Every row comes from one small tree of marks. The marks that hang from a mark follow it in brackets, in alphabetical order. Every link used is in the known rows. Which tree was each row made from?
Known rows
B(L(G V(N(D)))): [ -4  16  20  -8  11 -26 -19   6 -19  11  14 -26   4  21  16 -26   6 -25
  -4   0  -3  34 -18]
N(V): [ -3  11  -1   7   9 -40 -27   6  -8  -8 -10  12 -30 -25   2 -22  -8  -5
 -12   4  11   5 -11]
B(Y): [ 26   6   2 -15   9   8  -3   9  -8 -20  25  -2   5  14   4 -10  -2   7
  11  26  -8  11  16]
N(D V(L(B) Y)): [ 14  11  16  15 -18 -69  -6  22  11  15 -22  21 -48 -58 -21 -13 -15 -62
  17  16  14 -14  26]
B(L): [ -6   9   1 -12  32 -11  -6  -8 -10   3  27  -7  -1  -8  19 -18   8 -25
  -6   7  10  12 -27]
D(N): [ -1   1   3  -5 -19  -5  11 -24  -9   5 -11 -15  -4 -20  -9  13 -19  34
  16 -30   0   6   4]
D(Y(V)): [ 18 -18  -8 -22  -3  18  41  -3  -6 -14  17   1   9  -2  16 -19  12   5
  10  -5   6 -23   8]
N(V(L)): [  1   0   3  12  -6 -70 -17  11 -12  -3 -11   3 -21 -39 -12 -13  -8 -28
   1   6   2   0  -1]
L(B G(Y) V(N(D))): [  9  24  56   5 -54  28  22  27  -5  23 -17 -32  31  63  -1   2  -6  -1
   9   6 -22  39  13]
L(G): [  4 -12  18   2 -28   5 -12   6  17  11   4  -9   0  14   7   7   2 -12
  -2   1 -14   9   6]
N(V(L Y)): [ 15   2   7   3  -4 -77 -10  17  -8  13  -9  15 -41 -51 -28 -21  -9 -18
   9  12   1 -15  -5]
G(Y(V(N))): [  7 -15   8  -4  -6 -10  21 -21 -29  14 -11 -22  27  25   6 -22 -20  33
  -4 -16 -10  10 -19]
G(Y(B(L(V)))): [  2  16  16  -1  24   2  12  -3 -19   8  10 -30  40  28  10 -18 -17  -5
 -20   5 -13   4 -22]
V(L(G) N(D) Y(B)): [ 28 -14  27  27 -39 -83 -21  -7 -11  54 -22 -26 -15 -54 -52   3 -15 -40
  40   8 -30 -38  38]
V(L N Y): [ 27 -12  15   7 -22 -81   0  -4 -26  44 -12 -12 -21 -46 -60   0  -4   7
  46   3 -23 -26  11]
Y(B(L) G): [  2   2  -3  16  40 -29 -20  -3 -19   4  26 -28  57 -33  20   0 -14 -47
 -34  29   5 -35 -12]
B(L(V(N(D) Y))): [  3  27  11 -16  32 -34  -5   6 -28  14  13 -11  -9   4   0 -36   4 -10
   3   3   6  17 -24]
G(Y(B(L) V)): [  1  -5   6  -6  17   5  23 -24 -26  13   4 -30  44  15  20 -33 -21  -3
 -23   0  -4  -3 -28]
L(G V(N(D))): [  4  10  27   6 -30 -23 -18  20 -14  11 -19 -26   7  41  -4 -13  -4   0
   3  -9 -18  32  14]
D(N(V) Y): [ 17   3   2 -14 -11 -16  16 -12  -6 -17   6  -4 -28 -38  -2   1  -9  31
  22 -26   7 -13  12]
D(L(G(Y) V) N): [ 12  -7  20 -19 -41  -4  32   6   2  21  -4 -38  28  25  16  16  -5  21
   7 -48 -33  16   5]
B(L(G) Y(V(N))): [ 22  -7  10 -28  13 -11 -12 -16 -33  -2  41 -27  10  10  29 -45   3  -8
   5  22  -4  31 -14]
Y(B(L(G))): [ -5   9   8   8  15   3 -19 -14  -6  12  15 -27  20 -17  14 -14  -2 -40
 -16  17  -4 -13 -10]
N(V(L Y(B G))): [ 18   0   5  15   5 -88 -18  18 -14  13  -6   4 -11 -64 -25 -14 -18 -34
  -6  25   0 -37  -1]
L(B(Y) G V(N)): [ 22  29  48 -10 -49  39  14  33 -15   4   4 -28  27  55  -4  -7   8  13
  20  30 -23  40  19]
G(Y(V)): [  5 -15   6 -10  -3   3  32 -11 -17   8  -4 -14  30  31  14 -21 -19  20
 -12 -12  -6   9 -18]
G(Y(V(L))): [  7 -23   9  -7 -13 -16  39  -8 -19  11  -4 -20  37  21   4 -15 -19   4
  -3 -10 -12   5 -11]

Write each row's tree
[ 13  -1   2  18  12 -42 -27 -17 -20   6   1 -21   2 -29   0  -1  -6 -20
  15  -1   0 -18  19] => V(N(D(Y(B(L) G))))
[  3 -30  -4   3 -27 -46  16 -25 -42  18 -21 -24  20 -23 -11 -24  -7   4
  17 -12  -4  -4   2] => Y(V(L N))
[ 12  15   1   5  30 -62 -29  10 -14   9   5  10 -21 -53  -5 -30 -15 -19
 -21  24  12 -27 -23] => N(V(Y(B(L) G)))
[ 22   0   7  -4 -10   2  33  34  22  -7  13  -1  26   0  28  17  13 -59
   7   0   1 -23  43] => N(D(L(B V) Y(G)))
[ 25  -6  14  26 -19 -87 -12 -11 -22  46 -26 -19 -15 -64 -57  -3 -17 -31
  42   8 -20 -44  34] => V(L N(D) Y(B))
[  3  26  11 -20  32 -29  -1   6 -33  13  17 -13  -4   7  -2 -37   7   3
   2   5   3  17 -34] => B(L(V(N Y)))
[ 29 -16   9  11  -5 -69  13  17  -9  30   7 -12  26 -55 -38  11 -15 -40
   9  29 -16 -59  17] => V(L Y(B G))
[ 21  11   7  18   1 -44 -25 -18 -17  38 -24  -8 -29 -44 -37 -17 -16   1
  23   4  -7 -37  17] => V(N(D) Y(B))
[ 30 -34 -15 -17 -15  -4  52 -19 -10   4  18 -36  56 -49  31  15  -2  -2
   7 -32 -10 -62  23] => D(L N Y(B G V))
[ 10  16   7   2  15 -45 -29   6  -5  15  -1   9 -40 -43  -7 -35 -10 -16
 -12  19   6 -15 -20] => N(V(Y(B(L(G)))))
[ 19  17  12  -7   6 -41   3  26 -35  15  -8 -11  13  16 -25 -20  -7  33
   2   4  -9  -2  -8] => L(V(N Y(G)))
[ 25 -14   4  -5 -13 -58  17   0 -12 -16  15 -14   4 -55  -5  20 -17   5
  18 -16   2 -29  20] => D(N(V(L)) Y(G))
[ 11 -35   2  17 -29 -59  19  -7 -36  17 -15 -26  56 -36   2   1 -19 -35
   4   7   6 -21  19] => Y(G V(L(B) N(D)))
[ 33 -16  12  24 -10 -97 -10  -3 -36  45  -8 -28  19 -65 -55   8 -17 -14
  26  20 -25 -56  16] => V(L N Y(B G))
[ 29 -15  26  19 -37 -73 -14  -7 -20  54 -14 -30  -7 -49 -58   2  -9 -13
  37  12 -37 -38  18] => V(L(G) N Y(B))
[ 24 -16  17 -12 -43  30  23   9  12  20  13 -18  22   5  25  10  23 -21
  17   6 -24  -1  18] => D(L(B(Y(V(N))) G))
[ 15   0  21  15 -32 -48  -3  23  20  -7  -5   7 -30 -41   2   1  -2 -77
  19  11   7 -10  44] => N(D(Y) V(L(B G)))
[  0  -6  18  -8   9 -20 -10 -15 -11  18  19 -25   6  10  26 -23  -3 -28
  -7  -3  -2  24 -23] => B(L(G(Y(V(N(D))))))
[ 23  -6  24  24 -36 -53   0   2 -20  15  -8 -26  20 -33 -26  22  -9 -43
  44  21 -14  -4  48] => V(L(B(Y(G))) N(D))
[ 12  -2   3  14  -5 -31 -18 -15 -14   5 -11 -11 -17 -17  -9   0  -2  -1
  27 -11  -4  -7  26] => V(N(D(Y)))
[ 18  27  49  -8 -53  27  24  35  -6  33 -11 -16   5  34 -23  -7   8  18
  20  18 -17  18   4] => L(B G V(N Y))
[ 18   5   0  -3  17 -37   2 -15 -20 -14  24 -23  12 -62  12   1 -19  -3
  -2  -5   9 -38   4] => D(N(V) Y(B(L) G))
[  5  21   9 -23  39 -26   8  20 -22   6  29  -7  12   9   9 -30   5 -14
 -14  14   9   9 -33] => B(L(V(Y(G))))
[ 17   3   1 -22  -2  -8  27  31   3  16   4  -2  10  12   7  -8  19  -4
   1 -11 -17 -11  -1] => D(L(V(Y)))
[ 10  -7  10  22 -15 -35 -26 -17  -8  27 -19 -27   3 -11  -1   5  -8 -16
  14 -17 -21  -5  21] => V(N(D(L(G(Y(B))))))
[ 26  20  10 -23  48 -37 -14  20 -47 -20  50 -26  39  22  20 -29  -3  -6
  -7  35  -2  26 -15] => B(L(V(N)) Y(G))
[  9   8  37  -2 -27 -14  -2  20 -22  15 -10 -37  26  67  -5 -13  -9  28
  -3 -11 -32  38  -8] => L(G(Y) V(N))
[  8  -9  26   8 -22   9  -5   1  11  17   3 -26  23  27   7   6 -13 -11
 -12   3 -26   3   1] => L(G(Y(B)))
[  5 -17   8   3  -9 -12  33 -16 -24  15  -8 -32  51   9   2 -19 -25  -7
 -10  -2 -15 -13  -7] => G(Y(B V(L)))
[ 18  14  16 -14 -23  13  36  25  -3  28  -3  -8  15   7  -1   0  24   1
  18  -3 -18  -8   4] => D(L(B V(N Y)))
[ 20   2   1  -7   2 -28  12  21 -15  24   0 -17  27  -3   1  -5  11  -3
   0  -8 -23 -24   1] => D(L(V(N Y(B G))))
[ 22   4  15  -7 -20  32  28   5 -16  -2  13 -10  37   1  10  -1  -2   1
  11  36   5   1  14] => L(B(Y(G V(N))))
[ 18 -22  -3   0 -18   2  17   1  23   4   4 -11  10 -17  33  -4   8 -62
   6 -12  -6 -34  42] => N(D(L(G) Y(B V)))
[ 19   1  11 -10 -29 -20  33  -7  -5 -10   5  -9 -18 -48 -11  12  -7  11
  35 -18   3 -17  23] => D(N(V(L(B))) Y)
